What can hang from each mark
U: E F
J: E F H
K: E F
H: J K U
E: J K U
F: J K U

Known rows, with every way that one mark hangs from another
H(J): [ -6  16   5   5  -5  -1  -5  -7   0   0  10  -7   4  -8  -1  -3 -10   2
  -3  -8  10  14  15   4   5   5  16  -5  10   5 -11   1 -16   5   5   9
   6   4  -2   5  -5  -2   3   0  -1  -3   7   7   3   3  -6  -4  16  -6
   5   2  15  -5]
H(J(F)): [ -4  15  -1  12  -3  -4  -3  -8   4  -5   5   5   9 -11   2  -1  -7   6
 -19  -9  11  18  -1   8  17  -2  17   1   7  -1 -12   9 -17   2   7   6
   4   3  -2  13  -8  -1   7  -3   0  -9   1   3   2  -1  -8   4   6 -10
   3  -1  12   1]
H(U): [  0  15   7   7 -16   6 -11  -7  -1  -3   2 -17   6  -5   3   3  -8   8
   8  -1   8  13  13   0  17   0  10  -8  14   0 -17   3   0   9   0   0
  -1  -5  -9   9   5  -3   7   3   9  -2  -1   4   5  -7  -4   4   4  -2
   1   6  18   3]
K(E(J U(F))): [  5  12   3   7 -20  11   0   1  13 -24  18   7 -11   6   6  -5  -8  -6
   6 -13   4  15  12  -1   4   7   9  -8   9  11 -12  10   0  21  10  -4
  -8   3   0  17   2  -6  21   5  18  -5 -20   1  -2   6 -19 -14  19  -4
  -1  -6  16  -3]
H(K U): [  3  15  -9   3 -12   5  -3  -4 -11  -5   0 -27  17  -3   0  -1   0  -3
  13  -8   1  13  19  -2  17 -20  21  -5  15  -1 -28  10  -2  22 -12   4
   8  -2  -1   5   4  -7  13  -8  15   1  -2   5  11  -4 -10   9  13  -6
  -2  11  16   5]
U(E(J(H)) F(K)): [  4   1   4  -6 -18  15   3   7 -19 -15   7  16 -10   2 -19  21  10 -12
  18  -5   7   9  -6  13   6 -22  14  -7  -8  11  -9  12   7  28  11  -5
 -10  -6  -4  -9  -3  -5   5   2  14 -12 -17  -4  -1   6  -6 -20   0  -6
  -5 -13  29   8]
U(E(K(F(J)))): [  9  20  -2   0 -13   7   3  -2  -7  -7  -7   4  -4   1   3  -2   0  11
   8 -14  12  26  17  -2  -4 -37  -3  -6   4   2 -27   0 -14  22  -4  -1
   6   5  21  -2   4  11  -3  14   5 -10   0  -7  11  -7  -3  -8   4  -3
   5   0  15 -16]
E(J U): [  6  16   5  18 -17  15   6  -7 -11 -14   9  -2  -8  -2   1 -13  -9  -2
   6  -7   2  16   8   0  17  11   0  -4  14  17 -18   9   7  26   5  -5
 -10  -7  -3  13 -11  -5  14   9  14  -4 -15   6  -8  13 -19  -7  15   9
   3  -3  13  -6]
F(J(E(K)) U): [  9  16  -6   0 -19   3   8   6   2  -5  12   9   6  -8   0   1 -15  -3
  -6 -15   0  19  18  -6   2 -19  -8 -10  11  10 -33   6 -13  37   2  -7
   8 -11  12  11  -1   9  -8  22  25   0 -11 -25  15  11 -23  -3   7   6
 -13   9  19  14]
H(J(E(U)) K): [ -4  12 -22  14  -6  10  11   1  -2  -1  17 -20  11  -8   2 -17  -9  -3
  -8 -19  -6  20  15   1  21 -19  27  -4  18  20 -22  14 -13  23  -6   6
  -1   1  15   2  -6  -7  13   2  17   0  -9  -6  15  10 -29   1  26  -3
  -8  13  25  11]
K(F): [  1  17  -2   2  -5   2  -8  -9  -3  -7  -6   0  -5  -3   8  -4  -2  11
   1  -7   6  18   8   0  -6  -9   3  -6   8  -2 -14  -3  -6  -5  -9   6
   2  -2  -2  11  13   6   9  -1   0  -4  10   4   3  -5  17  -7  -2  -9
  10   6   6 -16]
H(K(F(J(E))) U): [  9  16 -27  -1  -6   5   3  -2  -2   1  -4 -26  15  -3   7  -8 -16  11
  -6 -14  -1  27  16  -8  13 -41  24  -8   5   2 -40   0 -19  25  -9   2
   2  -6  11   6  11   8   6   7  14  -6  -5 -21  25  -3  -7   3  21  -2
  -2  18  32   2]
F(J(E(K U))): [  5  16 -13  16 -20   9  11   7   4 -13   8  -4   0  -5  -1  -3 -12   3
  -5 -14   5  24  17 -12  16 -20  -2  -4  21  22 -33  11  -5  40  -3  -9
  -5  -3  18  11  -6   5   2  25  19   0 -15 -25  12   4 -29   1  13   5
  -9   6  23   5]
E(J K U): [ 13  15  -7  18 -30  15   2   0 -10 -22   4  -1  -8  -2   0 -13  -4  -7
   4  -9   7  20  19 -10  17   3  -6  -2  20  19 -31  21   4  44  -6   0
  -3   0   9   5 -15  -5  15  14  16   4 -11   3  -6   7 -24  -3  10  -2
  -3  -5  17 -14]
K(E F(J U)): [ -1  25   7 -17  -8   3  -2 -15  17   1   7   9   4  -3  10  -6 -11  13
   5 -18   6  21  23  -8 -11  -9   1 -23  -1 -13 -21 -11  -9   6  16  -9
  19  -3   2  21  16   8  -4  14   3  -6  -1 -14  14   4   2 -19   5   4
  11  13  11 -14]
U(E(K)): [  7  14   1   7 -15   9  -2   3 -11 -17   0   9  -5   2  -1   4   3   4
  12 -11  10  16  15   2  -3 -22  -2  -4   9   8 -10  12  -4  17  -5   0
   2   1  16  -7   1   3  -2   1  13  -3  -3  -3   1  -6 -13  -1   1  -6
   2  -6  12  -1]
H(J K(E)): [ -6  19 -12  -6   2   4  -8  -5   6  -9  16 -11  20  -2   3  -9  -2   4
   5 -17   9  15  29   2   1 -18  35  -9  11   5 -21   8 -15   8   1   8
  17   8  10   5   2  -6   3  -7   3   0   0   6  12   6  -7  -7  30  -3
   6  14  17  -6]
E(J(H) K U(F)): [  9   6  -9  20 -33  16  -2  11  -8 -33   7   2 -19  -4 -15   3   0 -14
   4  -3   6  11  13  -3  17  -2   5   7  16  14 -32  25  11  50  -7   2
  -9   3   8   3  -5  -9  24  11  20   0 -20   7   1   8 -20 -10  18  -7
 -10 -15  20   9]
E(K(F(J)) U): [  7  23 -10  12 -18   7   3  -5   0  -9  -1  -8  -7  -7   4 -16  -6   9
   4 -15   4  28  24 -16  11 -16  -7  -8  19   4 -40   6  -4  32  -6  -6
   4   4  10  15   5   6  12  22   7   4   0  -6  10  -1  -9  -4  13  -3
   4   4  13 -23]
H(K(E(J)) U(F)): [ 11  15  -6  -3 -17   7  -5   0   2 -23  10 -11  16   8   5   1  -4  -7
  12  -7   5  17  21   0  12 -15  31  -5   7   4 -27  17 -10  35   2   6
   6   3   1   8   6  -8  22 -10  21  -4 -14   5  10  -2 -14  -5  24 -11
  -4   3  25  -5]
F(K): [ -3  12   6  -4 -11   8  -5  -4 -11   1   6   2   4  -2  -4  10   4  -2
  13 -10   4   7   7   4   0 -18  -2 -13   9   6  -7   9   6   6   1  -6
   0  -6  -9   7   3  -5  -4   5   7   7   4  -2  -3   1   6  -4 -10  -8
   1  11  16 -15]
U(E(J K) F): [ 16  14  -3   4 -23   6   2   8 -15 -24   3  22  -3   4   3   6   4 -12
  11 -12   9  16   4   9  -1 -18  -3   5   6  11 -12  15  -9  40  -1   2
 -11   3  12 -10  -1   0  11  -2  19  -5  -5   6  -1  -1 -16  -5   6 -11
  -5 -19  17   0]
J(E): [  3  10  -8   7  -8   4  -1   7   1  -7   9   3  -3  -2   0   4  -5   1
 -12 -10   4  15   0   4  -2 -14   7  -6   9  14  -7   2  -7   1  -2   0
  -8 -12   4   8   4   5  -4   4  14  -7  -6 -14  11  -1   0  -1   3   5
  -1   6  17   7]

Rows
[ -2   7 -12  -3  -4   9  -6  -3   6 -23  14   8  13  -6  -6   2   5   4
  -7  -9   3   8  15   2  10 -19  23  -8   0 -10 -25   7   2  18   7  -1
  31  -9   8  14   5  -9   6  -7  17  -6 -26  -5  19   6 -14 -13   6   0
   4  13  10  28]	J(F(U) H(K(E)))
[  9  -1  -6   2 -11  14   7   8 -22 -23   5   4   6   7 -16   9   9 -16
  13  -9  -1   9   2  13   4 -29  23   2  -7   7 -21  12   5  37   4   8
  -8  -6  13 -12   1  -6  13 -13  19 -15 -20   6   5   8 -16  -9  18  -4
  -8  -7  20  20]	U(E(J(H(K))) F)
[ -6  13 -11   3 -13  10  12   5   1   9  13  -5   4  -7  -4  -3 -10   3
   1 -19  -3  19  -3  -5  15 -22  -4 -17  10  26 -22   2   0  22  14 -20
 -15  -8  -4  14  -6   0  -5  28  19   2 -15 -34  11   7 -18  -4  10   4
 -12  10  26  -1]	F(J(E(U)) K)
[  7  19  -4  14 -14   5  -1   2   3 -17   2   0  11 -11   5  -3  -6   9
  -3 -10  19  24  11   6  25 -21  22   1  12  -4 -26  18 -27  28   0   8
  15  11  12  -6  -8  -4  12  -4  12  -8  -5  -2   7  -8 -26   8   7 -11
   0  -9  26  12]	H(J(F) U(E(K)))
[ -1   8 -12  -5  -5   8  -2  -2 -13  -3  -1 -19  13  -4 -18   9  -1   1
   4  -6   4  11  22   1   8 -24  20  -5   0   0 -38   1   6  26   6   1
   1  -9  10   2  -1   0  -3   7   7  -7 -12  -2  17  12 -13  -5  19   3
  -8  16  16  12]	F(J(H(K)))
[ -7  11   0  -5 -16   0  -3  -3  -1   4   9 -14   6 -10   0   8  -6  -7
  10  -5   8  16  10  10  24 -13  20 -11  12  -1 -13  18 -14  18   5   0
   0   4 -18   5   2 -12  14   3   6   5   8   3   6  -3  -5   0  15 -25
  -6  -1  33 -11]	H(J U(F(K)))
[ -3   9  -7 -13 -11   5  -7   5   6 -10  12   9   0   3   5  13  11   1
  15 -14   8   7   8   6  -6 -17   8 -16   7   5  -1   7   0  -1   5  -9
  -1  -1  -9  12  15  -3  -1   2   9   2   0  -7   7  -4  10 -13   2 -21
   0   5  14 -17]	U(F(K(E)))
[ 11  10   0   3 -15   3  -2  12 -11 -22   0  13  -4   4   6  12   6  -7
  13 -12  11  14  12   8  -3 -25  -1   5  10   2  -5  18  -3  23  -8   0
  -7   0  14  -9  11   1   9  -9  19  -3   0   0   2  -9  -6   2   1 -14
  -2 -14  12   4]	U(E(K) F)
[ -5   0 -18   8 -12  10  -8  11   5  -8  -1  -1   0 -11 -15  18   1   3
 -17   0   7  13  -9   4  25 -28  23  -9   6  12 -21   9  -6  14   0  -7
   4 -14 -10   7  -5  -2   0   8  20  -5 -22 -27  13  -5  -7  -1  -6  -8
  -8   8  33  27]	J(E F(K) H(U))
[ -9  13  -1   0 -14  15  -3  -3  10  -5  17  -2  -1  -1   3  -6   5   8
  17 -17   4  13  16  -5   5  -4   2 -21  16  15 -11  10  13   6   6 -14
   4  -1  -4  16   3  -9   5  13  10   7 -10  -9   1  -1  -8 -12   3  -2
   4  12  16 -18]	F(K(E(U)))
[ 13  18  -7   1 -14  18   4  -6 -15 -11  -8 -17   9   3   3 -14  -1   5
  16 -10   1  26  17   0  12 -28  24  -7  -1   1 -34   3 -16  34  -5   9
   7   0   7  -9   0  -1  19 -12  10 -12  -4   3   8  -1 -13  -4  19  -1
   7   3  25  -7]	H(K(F) U(E(J)))
[  7   9  -9   5 -18  20  -5  -3 -16 -19   4 -24   7  -1 -19   1  -4  -4
   6   3   6  11  19  -3  25 -13  28  -5   5   8 -43  15   1  42  -4  11
  10  -2  -2  -2  -7  -8  14  -2  12  -6 -21   5   8   7 -20  -6  22  -1
  -6   9  26  14]	E(J(H(K U)))
[ -5  10 -21  -1  -7  13 -18  -7  12 -21  -3 -23   8   0  -5  -4   2  13
   9  -3   6  18  27  -7   5 -27  39 -11   6  -4 -38   4  -7  13 -13   9
  22   2   3   3  19  -2  12  -6   0  -6  -9   0  25  -9   2 -11  24  -6
  10  18  26   4]	J(H(K(E F) U))
[  6  11  -4   8 -10   0   1   2   3 -10  12  15   6 -13   4   2 -13   6
 -19 -11  -1  16 -11   8  11 -13  -2  -4   3   2  -8   2 -14   8   5  -5
   4 -17   5  14   3   2   2   4  27  -9 -18 -17  10   3 -12  -3  -9   5
  -3   9  11  25]	J(E F(U))
[  2  10 -29  11   4  -1   3   3  -1  -7  12  -1  22 -11   2  -8  -9  -1
 -26 -17   2  19  -2   9  16 -33  27   5   8  12 -25  13 -27  22  -4  13
   5  -2  13   1 -10   0   7  -8  17  -9  -6  -8  19   3 -15   6  12  -7
  -6   8  21  16]	H(J(E F) K)
[ 13  14  12   3 -21   7   1   3 -10 -16   6   3  -5   5   2   9  -5  -5
  16  -7  10  15   0   9  10  -6  14  -3   0   2  -9  10  -8  31  10   0
 -12  -2  -6   1  -3  -3  18  -4  17 -14 -12  -1  -3  -5 -16  -4  10  -1
  -2 -16  28   5]	H(U(E(J) F))
[ -2   7 -16 -13  -3   4  -5   3   4 -14  10  -3  11   6 -13  13   5   2
   8 -13   7  10  20   0  -2 -27  29  -7   0  -1 -34   4   5  26   9  -3
   7  -3   9   8  13   1   3   1  11 -11 -17  -5  22   2  -6 -12  23  -9
  -6  11  17  13]	U(F(J(H(K(E)))))
[  2   3 -15  -4  -4  -1  -1   4 -13  -8   4  -8  12   0 -16  17   1  -7
   6  -7   1   7  12   6   7 -29  20   1   3  -2 -36   4   4  29   5   1
  -5  -6   9   4   6   0   7   3  14  -5 -11   0  19   4  -8  -7  19 -11
 -15   9  17  15]	U(F(J(H(K))))
[  0  13  20  -6  -8  10   6  -7  -6  -1  10  11  -1  -3 -19   8  -7   3
   9 -11   6  11  10   5   7 -13   6 -12  -7  -6 -16  -8   4  23  22 -12
   4  -9  10   5  -1   1  -8  19  12 -13 -21 -11  14  10 -18 -14  10  16
   2   3  19  32]	F(J(H) U(E))
[ -5  10 -13 -12  -6  11  -8 -11  10 -18   6  -7   6  -6  -5  -8   1   7
   4 -15  -1  13  32  -3  -3 -28  22 -15  -1  -9 -32   1  -1  11  -5   5
  31  -5   7  10  24  -3   7   0   7  -3 -11   1  20   3   2 -23  14   2
  13  18  12   4]	J(H(K(E F(U))))
[ -4  10   0  -2  -9   7   4   1   1  -3  16   2  -2 -10 -17  10 -17   0
 -13  -8   0  13  11   0   7 -13   7 -14  -2   7 -24  -4  -6  23  14 -10
   1 -23   8  14   2   6 -11  25  19  -9 -23 -23  23  14 -18 -13  10  14
 -10  12  24  36]	F(J(E H) U)
[ -1   8  -1  -4 -18   1  -7   1  -5  -1   6  -8   5  -4   0  13  -2  -3
  17  -6   7   9   4   5  17 -17   7 -13  10  -2  -9  13  -1  12   0  -5
  -5  -1 -17  10  13  -7  14   6  16   7   4  -3   1  -8  -1   3  -2 -22
  -8   3  25  -5]	H(U(F(K)))
[  5   4   5   7 -22   8 -11   3  -5 -20   0  -2  -8   0 -13  17  -7  -9
   4   4   9  12   4   5  19   3  22   1   2   4 -26  13   2  29   3   7
  -9  -5  -9   8  -1  -3  18   3  14  -9 -18   6   4   4  -3 -10  20  -5
  -5 -10  26  15]	E(J(H(U(F))))
[ -3  16   3  -4 -22  20   2  -4   4  -9  17   4  -3  -2   1  -8  -2  -1
  15 -10   4  18  11  -4  11   1   5 -21  11  24 -20  15   9  26  14 -10
   7   3  -7  14 -10  -8   6  13   9   3 -15 -11  -5   7 -12 -16  12   3
   2   3  22 -27]	F(K(E(J U)))
[  3  17   7   2 -17  -5  -5  -1   1  -4   0  -7   6   1   0  15 -15   3
   7  -4   8  15   8   4  14  -7  10  -6   8  -6 -21   4  -5  20   9  -8
 -11   0  -9  16  10   2  12   9  13  -5  -4  -5  14  -2 -10   4  11  -9
  -9   0  21   5]	H(U(F(J)))
[ -4   6  -1   6 -15   6   3   3  -7  -4  12   1  -3  -4   1   2   5  -6
  13 -13   0  10   4   5  15 -11  -5 -13  15  10  -3  15  14  12   1 -14
 -16   1 -15  15   9 -10  17  14  16   9  -1  -2  -3   3  -7  -7  -1 -18
  -3   0  16  -9]	E(U(F(K)))
[-10   2  -9   4 -12  16   9   8   1  -2  13  -3  -6  -8 -19   9  -4   0
  -2  -9   2  18   1  -6  18 -20   8 -14   6  27 -26   1   7  26  12 -18
 -11 -13   0  11  -9  -1  -8  33  15  -1 -25 -32  15   8 -16 -10  14   6
 -13  11  33  18]	F(J(E(U) H) K)
[ -7  10  20 -17 -12  13   8  -3 -12   4  10   8   7 -10 -23  14   0  -2
  21 -12   4  10   9   5  11 -24   3 -21 -12  -1 -15  -1   4  28  27 -20
   6 -11  -2   2  -1  -4 -14  22  11  -5 -16 -18   8  12 -21 -17   3   9
  -2   5  24  21]	F(J(H) K U(E))
[ 13  18   2   2 -16  17   6  -3 -22 -12   3 -17  13   4  -2  -6  -5  -3
  19  -9   2  18  16   2  18 -20  23  -5   2   7 -29  12  -8  36   2   6
  -2   0   7  -9  -9  -4  12 -14  19  -9 -13   1   0   6 -24   1  12   7
  -4   2  23   7]	H(K U(E(J)))
